Each row was made from one walk, in order. Every step used is in the known rows, and no mark comes twice. Write each row's walk.
Known rows:
vala/domoz: [-0.04  2.70 -2.45 -0.10  1.93 -2.65 -0.32  1.25 -2.89 -0.60  1.89 -1.85
  2.32 -1.87  0.35  1.10 -2.42 -2.23]
tida/dagum: [ 0.88  0.74 -2.22  1.25  1.44 -1.28  0.17  0.55 -2.54 -1.51  2.13 -1.37
  3.09 -2.91  0.48 -0.35 -2.44  0.84]
dagum/tida/kifofu/vala/domoz: [ 0.41 -1.60 -3.70 -0.87 -1.22  1.06 -1.76  3.67 -3.87  1.32  3.04 -2.38
 -0.52 -2.43 -0.39  0.53 -1.83 -5.23]
kifofu/rogades: [-0.54  2.82 -1.44 -1.32  2.27 -0.36 -2.15 -0.43 -3.95  0.90  3.55 -4.17
  3.08 -2.38  0.70 -0.65 -2.87  0.61]
vala/reto: [ 1.89  3.37 -2.94  1.47  2.50 -2.71 -0.46  0.94 -4.01 -2.94  2.48 -1.44
  1.53 -2.03  1.28  2.93 -1.93 -0.57]
dagum/vala/domoz/tida/kifofu: [-0.46 -1.35 -5.35  0.76  2.30 -2.19  3.51  1.32 -1.34  1.32  3.29 -3.71
  2.97 -1.30 -0.10  2.56 -1.05 -3.98]
dagum/vala/domoz/tida: [-0.80  0.48 -4.27 -0.09  3.82 -2.04  2.70  0.97 -1.39  0.96  3.15 -1.93
  4.69  0.29  0.32  3.08  0.66 -2.47]
domoz/tida/dagum/vala/reto: [ 0.98 -0.14 -4.21  1.61  3.19 -2.09  5.02  0.99 -1.72 -2.65  3.66 -1.09
  4.20 -0.79  1.39  4.22  0.60 -0.17]
rogades/kifofu/vala/domoz: [-1.76 -0.77 -1.57 -3.48  2.04  0.81 -1.39  1.78 -3.69  1.90  1.83 -1.11
  0.62 -2.01 -2.53  1.65 -1.31 -2.43]
kifofu/vala/domoz/tida/dagum: [-1.86 -0.86 -3.09 -1.39  0.65 -0.84 -0.24  1.09 -2.14  2.03  4.60  0.83
  2.74 -1.77 -1.04 -0.42 -0.71 -2.03]
rogades/kifofu/vala/reto: [ 0.22  0.04 -1.91 -2.05  2.81  0.67 -1.25  1.39 -4.65 -0.63  2.72 -1.15
 -0.12 -2.35 -1.42  3.37 -0.91 -0.72]
rogades/kifofu/vala/dagum/tida/domoz: [-0.46  0.43 -2.95 -4.09  1.48  0.34 -0.80  2.78 -5.65  2.21  4.70 -3.73
  0.74 -3.71 -3.91  0.79 -2.25 -0.54]
kifofu/vala/reto: [ 0.69  1.31 -3.00  0.51  1.39 -0.68 -2.86  0.59 -3.90 -1.20  4.10 -0.86
  0.20 -1.91  0.33  1.38 -1.41 -0.74]
tida/domoz: [ 1.00  1.38 -3.38  1.68  2.40 -2.90 -1.10 -0.44 -3.96  1.01  4.16 -4.48
  2.34 -2.58 -1.12  0.07 -4.00  1.84]
domoz/tida: [ 0.54  1.86 -3.12  0.73  3.69 -2.16 -1.56  0.35 -3.02  1.45  3.49 -1.30
  4.31 -1.42 -0.37  1.30 -0.29  0.12]
rogades/kifofu: [ 0.29  0.94 -1.23 -1.46  3.92 -0.15 -0.66  1.07 -3.98  0.07  0.64 -2.38
  2.50 -2.54 -1.47  2.64 -1.47  0.29]
rogades/kifofu/vala: [-0.64 -1.42 -1.29 -2.53  2.79  1.71 -3.13  0.68 -3.89  1.63  2.15 -1.46
  1.20 -2.60 -2.56  0.78 -0.95  0.06]
reto/tida/dagum: [ 0.17  0.22 -2.15  1.26  1.40 -5.29  0.07  0.31 -1.15 -0.40  0.80 -2.68
  4.15 -2.57  1.26 -1.14 -1.28  0.81]

Which walk is each row?
[ 1.04  4.27 -3.30 -1.15  1.39 -1.46 -1.02  3.18 -4.09 -1.40  2.91 -2.06
  2.91 -2.90  0.10  1.06 -1.18 -1.99]
vala/dagum/tida
[-1.64  1.48 -3.32 -2.09  1.32 -2.31  1.00  0.76 -3.63  3.09  4.52 -4.84
  2.31 -3.02 -0.01  0.02 -3.22 -3.35]
vala/domoz/tida/kifofu/rogades
[ 0.48  0.33 -3.98  1.36  1.29 -5.67 -1.80 -0.34 -3.22  1.66  4.75 -4.44
  0.75 -1.91 -0.12 -0.29 -2.22  0.70]
kifofu/vala/reto/tida/domoz
[ 0.29  0.43 -2.84  0.87  2.35 -2.02  0.42  0.41 -2.53  0.26  3.40 -0.41
  4.47 -2.22 -0.02  0.46 -0.88  0.74]
domoz/tida/dagum
[-0.61  0.98 -2.23 -4.89  1.53  1.54 -2.02  3.61 -4.83  0.74  2.77 -1.32
  1.20 -3.20 -2.39  1.56 -0.16 -2.12]
rogades/kifofu/vala/dagum/tida
[-0.79 -1.20 -3.72 -0.24 -0.58 -0.71 -2.02  1.14 -2.93  1.40  3.50 -2.61
 -0.80 -3.16 -0.93 -0.64 -3.51 -3.88]
tida/kifofu/vala/domoz
[-1.26  2.69 -3.37 -1.56  0.74 -1.61 -3.65  0.34 -2.87  0.49  4.87 -1.44
  1.29 -3.63 -1.38 -1.67 -2.43 -0.64]
kifofu/vala/dagum
[ 1.32  0.47 -4.72  2.64  3.31 -6.79  3.30 -0.11 -1.95 -0.60  3.14 -6.18
  3.24 -0.75  1.16  2.69 -1.17  0.80]
dagum/vala/reto/tida/domoz
[-0.10  3.23 -3.09 -2.65 -0.21 -0.75 -0.36  2.81 -5.04  0.21  4.18 -5.78
  1.31 -4.69  0.26 -0.84 -3.70 -3.05]
vala/dagum/tida/kifofu/rogades
[-1.61  0.28 -3.32 -1.39  1.88 -1.19 -2.52  0.90 -2.69  3.12  4.82 -0.25
  2.44 -1.03 -1.11  0.45 -0.37 -2.63]
kifofu/vala/domoz/tida
[-0.68  0.60 -2.50 -0.35  0.82 -4.58 -1.40 -0.17 -2.49  2.64  2.35 -7.43
  2.23 -3.51  1.31 -2.18 -3.10 -0.81]
reto/tida/kifofu/rogades
[-2.51 -2.36 -1.80 -3.84  1.97  0.32  1.31  1.92 -2.98  2.32  3.00  0.68
  2.42 -2.23 -2.74  1.34 -0.62 -1.94]
rogades/kifofu/vala/domoz/tida/dagum
[-1.35  0.64 -4.93 -1.05  0.51 -2.63 -2.38  0.59 -2.81  2.31  6.28 -2.36
  1.10 -4.35 -2.14 -1.36 -2.36 -2.23]
domoz/tida/kifofu/vala/dagum
[ 0.04 -1.37 -3.79  1.06  3.40 -1.02  3.41  0.43 -1.02 -0.47  3.30 -1.49
  5.65 -0.81  0.53  1.80  0.62  0.51]
domoz/tida/dagum/vala
[-2.05 -0.47 -4.25 -1.65  2.11 -1.24  3.63  0.65 -2.08  2.63  4.32 -5.94
  3.27 -1.51  0.31  1.36 -1.91 -3.53]
dagum/vala/domoz/tida/kifofu/rogades
[-0.27 -0.45 -1.89 -2.04  2.56 -3.08 -1.50  1.29 -3.25  0.69  1.35 -2.35
  1.06 -1.95 -0.53  2.28  0.32 -0.77]
rogades/kifofu/vala/reto/tida
[ 0.77 -0.19 -3.52  2.05  1.09 -5.41 -1.35  0.24 -1.82  1.08  1.15 -5.24
  2.15 -3.11  0.79 -0.88 -2.31 -1.15]
reto/tida/kifofu
[-0.87  1.15 -2.92 -0.31  1.70 -3.27  2.19  1.33 -2.36  0.24  2.97 -0.18
  3.94 -1.84  0.07  0.89 -1.41 -1.80]
vala/domoz/tida/dagum
[-0.20 -2.20 -3.61  0.86 -0.01 -3.67 -3.99 -0.06 -1.70  2.77  2.70 -4.34
  0.83 -2.97 -0.08 -2.18 -1.76 -1.33]
reto/tida/kifofu/vala
[ 1.26  1.04 -4.01  1.98  3.35 -5.22  2.27  0.65 -0.99 -1.82  1.21 -3.93
  3.64 -0.12  2.46  3.42  0.76 -0.83]
dagum/vala/reto/tida
[ 0.67  1.01 -3.41  1.90  2.47 -6.82 -1.22 -0.63 -2.51  2.48  2.89 -5.91
  3.31 -2.29 -0.15 -0.81 -2.69  1.72]
reto/tida/domoz
[ 1.67 -2.43 -3.58  0.21 -0.50  2.03 -3.54  2.86 -4.25  1.36  3.45 -2.81
  0.14 -2.67 -0.54  0.08 -1.23 -2.70]
dagum/tida/kifofu/vala
[-0.55 -0.60 -3.22  0.47  1.37 -1.23  4.39  1.36 -1.04 -2.12  1.68 -1.89
  3.38 -1.18  0.83  1.84 -1.46 -1.86]
tida/dagum/vala/domoz
[ 0.19  1.63 -4.10 -1.45  0.31 -0.97 -2.32  1.93 -4.97  1.74  6.29 -3.63
  1.02 -3.10 -2.03 -0.79 -2.62 -0.53]
kifofu/vala/dagum/tida/domoz
[ 1.27 -0.39 -4.02  1.41 -0.02 -0.80 -2.13  0.88 -3.99 -1.00  4.28 -2.55
 -1.53 -3.10 -0.16  0.87 -2.85 -2.05]
tida/kifofu/vala/reto
